In the rows, zero is written as 128.
Known rows, with every step that occurs
A -> K -> B -> P: [119 123 121 108 139 131 137  83 159 150 156 150  75 174 107 138 141 106
 114  94]
B -> P -> U -> K -> A -> V: [101  70 178 180 103 114 107  87 141 136  91 160 145 202  64 103 172  83
 104 112]
A -> K: [124 127 125  97 129 132 141 127 127 144 157 123 103 152 124 142 112 107
 132 114]
V -> A -> K -> B -> P -> U -> F: [ 86 134 101 158 125 112 129  96 101  75 160 173 127 167  98 124 142  74
 144  27]
P -> B -> K -> A: [ 87 106 162 176 136 121 115  75 156 188 114 105 128 114  97 151 217  79
  96 156]
B -> K: [119 102 155 140 149 132 142 116 143 147 129 137 110 130 134 121 140 104
 129 167]
V -> A -> K -> B -> P -> U: [112 112 123 152 133  95 113  86 114 104 139 167 118 170 100 108 148  69
 125  69]
U -> F -> B -> P: [104 153  74 160 114 176 142 120 118  99 144 159 142 178 144 123 128 126
 138  61]
U -> P: [134 129 119 123  99 151 136 105 146 143 150 119 106 116 146 123 113 134
 119  89]
P -> U -> F -> B -> K: [ 74 140 105 180 140 185 138 158 110  87 133 187 155 137 114 115 132  82
 166 121]
P -> U -> K -> B: [ 99 128 152 172 121 130  76 129 150 110 133 195 102 118  63 135 155 107
 131 129]
U -> F -> B -> K -> A: [ 76 125  99 162 130 168 117  90 153 125 134 147 156 139 108 138 158  96
 127  88]
V -> A -> K -> B: [118 130 114 113 126 113 106  76 145 130 168 138 102 137 120 144 139  93
 116  72]
F -> U: [116 120  90 126 134 153 132 115 119 132 110 141 112 139 104 128 108 150
 101 150]
A -> K -> B -> P -> U: [107 121 127 134 146 122 131 113 130 121 133 173  99 171  80 118 144  81
 131 105]
F -> U -> K -> B: [100 121 106 145 121 164  86  86 168 144 136 187  63 132  66 155 131 153
  84 141]
U -> P -> B -> K: [103 126 152 160 113 168 150  88 159 195 156 112  82 105 147 142 178  94
 110 140]
F -> B -> P: [128 131  98 155 121 159 130 109 132 127 125 153 135 182 146 108 136 123
 119 102]
P -> U: [113 126 136 153 134 120 121 159 101 100 106 150 153 124 102 111 128 106
 144 138]
K -> B -> P -> U: [113 121 131 166 144 116 117 116 131 103 105 175 124 146  84 106 161 105
 127 118]

Rows
[106  80 166 200 109  90  81  93 126 119  98 164 142 167  63 108 169  96
 109 105]
B -> P -> U -> K -> A
[ 78  95 174 153 131 144 142  69 173 204 108  99 134 148  97 145 223  68
  92 167]
P -> B -> K -> A -> V
[ 63 122 107 187 136 159 111 121 125  94 111 168 180 134  82 121 159  76
 146  99]
P -> U -> F -> B -> K -> A
[ 87 144  98 156 136 191 144 127 137 114 155 163 131 142 143 133 133 106
 148 109]
U -> F -> B -> K
[ 73  87 125 145 110 192 153  33 182 223 111 106  95 146  91 141 187  97
  55 148]
F -> U -> P -> B -> K -> A -> V
[113 141 116  93 140 139 122 103 162 148 162 146  81 137  99 156 133 109
 122 107]
A -> K -> B
[120 115 148 165 118 130  96  78 173 142 146 179  72 158  97 137 161 130
 103 107]
U -> K -> B -> P
[ 95  91 134 138 132 176 128  74 182 169 107 135 151 176 109 118 172  80
 101 141]
F -> B -> K -> A -> V
[128 117 123 116 118 106 126 100 109 127 162 117 123 152 144 129 118  91
 126  79]
V -> A -> K
[ 87 145 108 169 136 134 131 127 119  74 125 184 132 142  81 122 151 111
 147  77]
K -> B -> P -> U -> F
[110 153 125 150  92 163 135 101 144 176 155 104  99 106 142 149 166 120
 109 103]
U -> P -> B
[110 100 143 116 117 129 128  85 160 153 101 107 158 158  93 126 159 107
 102 114]
K -> A -> V
[ 81  98 114 166 114 169 128  37 166 207 118 110  91 114  90 146 181 110
  60 140]
F -> U -> P -> B -> K -> A
[ 83 143 104 138 138 139 143 124 118  93 153 181 108 167  76 132 135  90
 153  61]
A -> K -> B -> P -> U -> F
[ 56 111 119 167 131 184 137 115 141 110 106 166 184 169  82 112 163  63
 141 108]
P -> U -> F -> B -> K -> A -> V
[113 132 142 148 116 139  83  98 178 140 154 174  79 120  90 155 153 130
 111 119]
U -> K -> B
[ 80 167  78 168 120 179 123 170  94  68 131 175 173 137 108 122 122 106
 166  85]
P -> U -> F -> B
[ 91 116 113 159 120 193 154  76 150 199 139 126  65 118 123 144 156 118
  82 161]
F -> U -> P -> B -> K
[ 87 147 112 156 127 135 136 169  89  71 126 157 160 121  98 124 123 111
 167  96]
P -> U -> F
[102  72 169 126 140 133 141  70 174 171 103 117 137 160 100 119 171  84
 103 151]
B -> K -> A -> V
[ 96 131 116 172 128 125 150 149  85  72 119 162 153 158 106 106 131 109
 158  85]
B -> P -> U -> F
